Known rows, with every way that one mark hangs from another
{paduk {notom {bedis dogeg} {vabo dida}}}: -0.042  1.154 -0.210  0.522 -3.882  1.469 -3.828  0.045  0.551 -0.433 -2.004 -2.236 -2.605 -1.837  2.211 -0.428  0.326  0.565  1.812 -0.218  2.104  3.124 -0.453 -4.153 -2.749
{paduk notom}: -3.924  6.173  0.960  3.588  3.236 -3.693  1.629  8.301  2.959 -0.166 -1.650  0.163  0.671 -2.573 -0.097 -0.520  0.383 -5.649  0.123  2.016  1.674 -0.171 -0.289  2.638  1.316
{bulapa notom}:  0.289  4.191  1.552 -0.679  2.277 -1.682  2.707  2.053  0.299 -3.055 -0.966  1.468  1.644 -1.110 -0.525 -0.700  0.213 -3.397 -3.767  0.241  0.499  1.265 -0.837  2.937  1.274
{dida paduk vabo}: -5.411  2.402 -0.961  2.867  4.346  1.644  2.092  2.113 -1.417  0.369  1.489  1.257 -0.384  0.556 -2.859 -1.190 -0.005 -3.549 -2.121  1.451 -0.146 -2.527  1.548  4.702  3.059
{notom {bedis dogeg} bulapa {vabo dida}}:  5.418 -2.678 -0.305 -3.140 -4.329  1.328 -0.990 -3.892 -2.302 -0.285 -0.380 -1.536 -2.084  0.211  2.055 -0.693 -0.850  2.935  0.974 -2.395  0.339  0.787 -0.618 -2.014 -2.155
{bedis dogeg {notom {vabo dida}}}:  0.577 -0.063 -0.733  1.199 -7.162  1.130 -1.538 -1.205 -3.602 -2.507  2.839 -2.104 -1.212 -1.458  3.185 -0.498  0.136  0.947 -2.159 -1.360 -0.259  0.423 -1.010 -2.064 -2.527
{bedis dogeg {notom bulapa {vabo dida}}}:  4.883 -1.388  0.187 -1.286 -6.549 -1.260 -0.391 -3.109 -5.582 -0.922  3.365 -0.787 -0.670 -0.726  4.049  0.100 -1.680  2.431 -0.731 -2.762 -1.048 -0.303 -0.910 -1.104 -3.887
{notom {bedis dogeg} vabo}:  0.677  1.332 -0.854  0.211 -0.623  2.092 -2.262  1.025 -1.747 -0.095 -0.398 -2.924 -3.043 -0.698  3.090 -0.795  0.595 -0.262 -0.400  2.073  0.231  1.796 -0.655 -0.509 -0.372
{dogeg {bedis {notom bulapa}}}:  5.868  1.124  1.829  0.940  0.768 -3.340  2.074  3.516 -5.480 -0.209  2.169  0.081  5.444 -3.862 -0.112 -0.164 -0.868 -0.717  0.950  1.219 -1.612 -1.309 -0.156  0.326 -3.297
{notom bedis bulapa {vabo {dida paduk}}}:  2.426 -4.079 -0.532 -3.127  0.063  2.346  0.110 -5.852 -2.592  1.038 -0.395  0.001 -1.775  2.725 -0.837  0.297 -0.871  3.231  1.766 -2.036 -1.506  0.995  0.681 -0.168  0.231
{vabo {dida {paduk bafig}}}: -3.600 -0.553 -1.216  3.039 -2.769  3.015  2.564  0.078  3.527 -0.703  0.743  1.196 -4.995  1.911 -1.772 -1.209  2.499 -2.903 -0.453  0.630 -0.188 -1.740  0.225  0.431  3.759
{vabo {dida paduk} {notom bedis bulapa}}: -0.228 -4.176  0.674 -2.239  0.347  3.206  1.129 -7.112  2.815  0.614 -4.473 -0.509  0.518  1.769 -5.550  0.589 -0.852  1.247 -0.297 -1.895 -2.947 -3.971  0.659 -2.895  0.098
{bedis dogeg {notom bulapa vabo}}:  5.123  0.927  0.684 -1.056 -2.313 -2.846 -0.745  0.737 -7.864  0.988  4.297 -1.307 -0.867 -1.184  6.073  0.535 -2.306  1.103 -0.578  0.214 -1.412  1.104 -1.164  2.017 -3.528
{dida {paduk bafig {notom bulapa}} vabo}: -1.314  0.252  0.826  1.780  3.934 -2.477  0.599  3.759 -1.882  5.025  2.099  3.894 -2.398  1.114  0.982  0.369 -1.401 -3.061  2.874  2.888  1.671 -1.168  1.067  4.781  0.830
{notom {bedis dogeg} bulapa vabo}:  5.251 -0.036  0.263 -2.324 -0.023 -0.417 -1.425 -0.619 -3.950  1.644  0.548 -1.846 -2.257  0.037  3.689 -0.050 -1.242  1.366  0.915  0.463 -0.322  1.567 -0.435  0.826 -1.732
{vabo notom}: -5.174  2.346  0.189  1.565  2.313 -1.580  1.808  2.368  6.397 -1.110 -2.261  0.243  2.432 -0.237 -3.483  0.039  0.699 -3.496 -3.045  0.436 -0.762 -3.675  0.149  0.600  2.686
{bafig paduk}: -3.825  6.820 -2.850  3.875  2.498 -0.367  5.442  7.449  5.071 -1.032  0.906 -1.238  3.344 -1.272 -2.173 -1.452  2.449 -3.261 -3.178  0.889 -0.894 -1.600  0.569  3.402  3.364
{bedis notom}: -1.702  3.068  0.352  3.647  0.758 -0.941  1.432  4.897 -2.373 -1.349  0.691 -0.939  2.077 -2.602  0.754 -0.521  0.499 -3.689 -2.164  1.337 -0.899 -1.999 -0.469  2.087  0.057
{notom bedis bulapa vabo}:  3.781 -1.532  0.554 -2.662  3.055 -1.889 -0.385  0.263 -2.707  1.421 -0.742  0.151  0.844  1.087  0.866  0.761 -1.010  1.586  2.011 -0.251  0.299  0.938 -0.390  2.302  0.790
{dida {paduk bafig} vabo}: -4.974 -0.370 -1.093  3.277  2.906  1.805  1.681  2.601 -0.154  2.262  2.849  2.396 -3.549  2.016 -0.914 -1.194  1.106 -3.671 -0.195  3.179  1.213 -2.791  1.115  4.547  3.912
{notom bedis bulapa {vabo dida}}:  4.124 -3.858 -0.106 -3.053 -1.107 -0.138 -0.018 -3.516 -0.585 -0.174 -1.733  0.260  0.836  0.941 -0.613  0.603 -0.943  2.828  1.798 -3.248  0.596 -0.053 -0.193 -0.499 -0.143

Rows
 2.080  1.130  0.589  1.572  0.307 -1.878 -1.429  2.796 -4.479 -0.956  3.802  0.166  4.536 -2.488  1.733 -0.054  0.451  1.596  0.806  1.799 -0.429  1.775  0.101 -1.037 -2.572 -> {dogeg {bedis {notom vabo}}}
-3.543  0.184 -2.029  0.245 -1.849  1.798  1.430 -2.588  0.579 -1.245  1.680  0.487 -2.358  2.421 -1.320 -0.252  0.632  0.398 -0.968 -1.390 -1.164  0.795  0.732  0.848  1.744 -> {notom {vabo {dida paduk}}}
-5.223 -5.095 -0.241  1.030  4.192  4.650 -1.795 -2.487  2.053  2.666 -1.728  0.451 -1.374  2.688 -3.527  0.418  1.040 -0.400 -0.579  3.096 -0.260 -4.570  1.254 -0.666  2.800 -> {dida {paduk bafig} {vabo {notom bedis}}}
 2.664 -1.158 -0.515 -1.888 -2.439 -2.894  2.373 -1.610  0.519 -0.967  1.217  2.083  0.941  1.499 -0.562  0.412 -1.327  1.353  0.522 -3.920  0.640 -0.257 -0.107  1.718  0.715 -> {notom bulapa {vabo dida}}
 3.816 -1.517  0.361 -3.631 -4.247  3.832 -2.256 -6.120 -2.365 -3.481 -1.421 -1.452 -1.416 -0.548  1.978 -0.868 -0.160  2.855 -1.982 -1.762  1.043  3.999 -0.969 -3.705 -2.643 -> {bulapa {notom {bedis dogeg} {vabo dida}}}
-1.419  4.938  0.818  3.121  0.872  0.793 -1.529  6.081  0.524  0.502 -3.452 -3.569 -2.294 -3.888  2.462 -1.366  0.432 -4.305  0.794  3.552  1.308  1.346 -0.716 -1.276 -2.076 -> {paduk {notom {bedis dogeg}}}
 0.726  4.982 -0.249  1.088  5.036 -1.979  2.426  7.349  2.422  2.750 -2.311 -1.808  3.552 -2.368 -0.393 -0.278  0.538 -1.408  2.040  1.368 -0.075  0.284  0.453  1.155 -1.045 -> {bafig {paduk {notom bedis bulapa}}}
-1.481 -3.741 -1.208  1.740 -3.931  1.852 -0.987 -2.850 -3.236  0.269  4.238  0.469 -4.286  2.328  2.593  0.762  1.547  1.736  0.038  0.625 -1.350  0.757  0.091 -0.931  1.053 -> {bedis {notom {vabo {dida {paduk bafig}}}}}
 1.896  2.581  2.041  0.612  4.938 -2.915  0.071  5.329 -0.509  2.082 -3.882 -0.622  1.204 -2.340  0.434  0.432 -1.029 -3.029  3.001  1.270  0.950  0.195 -0.426  1.552 -1.251 -> {paduk {notom bedis bulapa}}
 2.786  0.103  1.309 -3.758  3.185  0.059 -1.865 -2.181 -2.791 -2.061 -1.504 -0.071  1.296  0.531  1.453  0.392 -0.453  1.456 -1.254 -0.098  0.963  4.350 -0.904  0.313  0.141 -> {bulapa {notom bedis vabo}}
 1.928 -2.717  0.787 -2.172 -3.497  2.751 -0.175 -5.410  3.036 -0.540 -4.174 -1.772  0.343 -0.720 -2.766 -0.645 -0.771  0.647 -1.371 -1.866 -1.220 -3.788 -0.583 -4.717 -1.882 -> {vabo dida {notom {bedis dogeg} bulapa}}
-0.321 -2.298 -1.020 -0.439 -1.187  2.138 -1.102 -2.184  1.581 -1.905 -2.009 -0.791  0.339  0.741 -1.654 -0.092  0.882  1.396  0.863 -2.490  1.617  0.622 -0.375 -2.087  1.113 -> {notom bedis {vabo dida}}
 6.281 -0.710  1.580 -1.040  0.275 -4.225 -0.521  1.294 -7.182  0.378  4.978  1.221  5.037 -1.874  2.091  0.897 -1.310  3.236  1.947  0.529 -1.120  1.538  0.142  0.039 -3.710 -> {dogeg {bedis {notom bulapa vabo}}}
-2.437  0.708  0.027  0.520  0.384  2.826 -1.305  0.125  3.639 -0.385 -3.637 -3.545 -0.492 -1.616 -0.672 -0.891  1.026 -1.965 -2.156  2.160 -1.313 -2.682 -0.398 -3.487 -0.203 -> {vabo {notom {bedis dogeg}}}
 6.401 -2.965  0.944 -1.910 -3.945 -2.224  0.103 -2.617 -5.412 -1.072  3.542  1.247  5.464 -1.745  0.263  0.817 -1.249  4.423  1.744 -1.990 -0.444  0.475 -0.153 -2.576 -3.954 -> {dogeg {bedis {notom bulapa {vabo dida}}}}
-7.925  0.013 -0.596  0.856  4.509  1.940  0.967 -1.485  2.700  1.003 -0.240  1.520  1.599  1.379 -5.092 -0.024 -1.159 -2.232 -3.131  0.801 -1.324 -4.717  2.010  2.479  2.703 -> {dida paduk {vabo notom}}
 2.191 -0.640  1.335 -1.627  0.922  0.640 -0.121 -1.436  1.098  1.129 -3.467 -2.402 -0.140 -1.026 -0.521 -0.462 -1.169 -0.829 -1.164  0.885 -1.660 -3.322 -0.698 -1.711 -1.638 -> {vabo {notom {bedis dogeg} bulapa}}
 2.680 -1.564  0.503 -0.752 -2.862 -4.972 -0.850  1.673  2.826  2.092  1.601  3.646 -2.474  1.539  2.525  0.874 -0.450  0.829  4.019 -1.174  3.334  1.492  0.195  0.629  0.113 -> {paduk bafig {notom bulapa {vabo dida}}}
-6.586 -2.575 -0.152 -0.022  5.286  4.769 -0.830 -3.114  0.819  1.439 -2.871 -0.463  1.448  1.545 -5.071  0.316 -0.292 -0.504 -1.785  1.841 -1.382 -4.277  1.845  0.094  1.860 -> {dida paduk {vabo {notom bedis}}}
-2.412 -2.345 -1.578  1.218 -2.631  2.021  0.402 -2.031  1.774  0.170  3.407  1.758 -5.677  3.707  0.404 -0.303  2.002  0.169  0.568  0.098 -0.052  1.246  0.628  0.480  3.455 -> {notom {vabo {dida {paduk bafig}}}}
-2.604  4.585 -1.509  1.565  4.233 -0.084 -0.301  6.204  3.271  1.482 -0.291 -2.118  2.605 -0.607  1.053  0.418  1.400  0.795  1.797  1.562  0.520  3.649  0.901 -0.308 -0.133 -> {bafig {paduk {notom bedis vabo}}}
-5.828 -2.405 -1.032  1.648 -2.309  2.664  1.151 -3.512  7.231 -0.649 -0.270  1.559 -3.222  2.738 -4.104 -0.451  2.176 -1.584 -1.389  0.123 -1.266 -3.370  0.392 -2.139  3.625 -> {vabo {dida {paduk bafig}} notom}
-3.848 -2.654 -0.173  0.110 -1.204  3.228  0.124 -3.188  6.773 -2.384 -6.211 -1.415  2.476 -0.421 -5.663  0.161  0.861 -0.562 -1.740 -2.079 -0.136 -4.140  0.074 -4.423  1.094 -> {vabo dida {notom bedis}}
 2.253  1.053  1.382 -0.012  1.642 -6.813 -1.159  4.945  0.743  3.614  2.338  2.980 -2.540  0.986  4.266  1.349 -0.273 -0.720  4.075  1.947  2.587  2.328 -0.259  3.284  0.662 -> {paduk bafig {notom bulapa vabo}}
 2.522 -2.479  0.612 -3.843 -1.124  1.881 -1.427 -5.721 -0.727 -3.527 -2.466  0.118  1.619  1.171 -0.159 -0.068 -0.490  3.175 -1.301 -3.142  1.418  3.512 -0.693 -2.161 -0.537 -> {bulapa {notom bedis {vabo dida}}}
 1.109 -1.849  1.541 -1.879  3.908 -1.120  0.671 -1.160  2.818  1.072 -4.587 -0.665  2.778 -0.115 -3.163  0.883 -1.021 -0.478 -0.068 -0.129 -1.112 -3.568 -0.336 -0.408  0.804 -> {vabo {notom bedis bulapa}}
-1.966  2.443 -0.052  2.368  1.399 -4.493 -1.922  6.405  2.489  1.986  2.043  2.201 -3.054  0.788  4.028  0.587  1.212 -2.036  3.009  2.936  3.288  3.111 -0.077  2.272  1.829 -> {paduk bafig {notom vabo}}
 3.477  1.253  1.090 -3.412  0.266  1.697 -2.586 -2.848 -4.150 -1.633 -0.310 -1.771 -1.654 -0.295  3.876 -0.638 -0.511  1.367 -2.030  0.835  0.159  4.879 -0.958 -1.265 -2.191 -> {bulapa {notom {bedis dogeg} vabo}}
 0.402 -1.848 -0.777  0.930 -3.128  2.535 -0.753 -3.438 -5.173 -2.265  4.368 -0.040  2.146 -0.951 -0.649 -0.138  0.790  3.594  0.510 -0.132 -1.988  2.071  0.971 -3.292 -2.808 -> {dogeg {bedis {notom {vabo {dida paduk}}}}}
-2.934  2.493 -0.602  1.312 -1.995 -2.641 -0.656  2.534  3.270 -1.251 -0.363  1.609  0.394 -0.484  0.246  0.242 -0.029 -0.592  1.612 -1.479  2.810  1.715  0.376 -0.156  0.380 -> {paduk {notom {vabo dida}}}
-0.408 -0.082 -0.065 -2.827 -1.012  1.645  1.179 -6.781 -1.295 -3.103  1.155  2.288 -1.154  2.595 -0.608 -0.117 -0.480  1.698 -2.660 -2.762 -0.847  3.903  0.117  0.538  0.720 -> {bulapa {notom {vabo {dida paduk}}}}
-0.665 -2.835  0.031  0.976 -1.649  0.002 -3.688  1.181  3.266  1.132 -1.986  0.317 -2.679  0.491  1.957  0.285  1.718  0.895  4.240  0.697  3.893  2.357 -0.348 -2.967  0.294 -> {paduk bafig {notom bedis {vabo dida}}}
-0.404 -1.480  0.580 -1.279 -1.837 -2.180  2.979 -2.590  6.061 -1.022 -2.617  1.439  3.263  0.395 -5.015  0.472 -0.843 -0.732 -1.643 -3.480 -0.698 -5.238 -0.121 -0.698  0.860 -> {vabo dida {notom bulapa}}
 2.352 -2.629  0.267 -1.427 -2.544 -0.384  1.065 -4.765 -6.352  0.293  3.606  0.404 -0.551  1.596  0.918  1.188 -1.968  2.661  0.288 -2.381 -2.997  0.211  0.373  1.149 -1.379 -> {bedis {notom bulapa {vabo {dida paduk}}}}
-3.877  7.089 -1.873  2.258  3.049 -2.953  1.673  8.006  3.937  1.082  2.336 -0.187  2.863 -0.717  1.177  0.110  1.299 -0.440  0.589  1.034  0.508  3.111  1.114  2.399  0.847 -> {bafig {paduk {notom vabo}}}
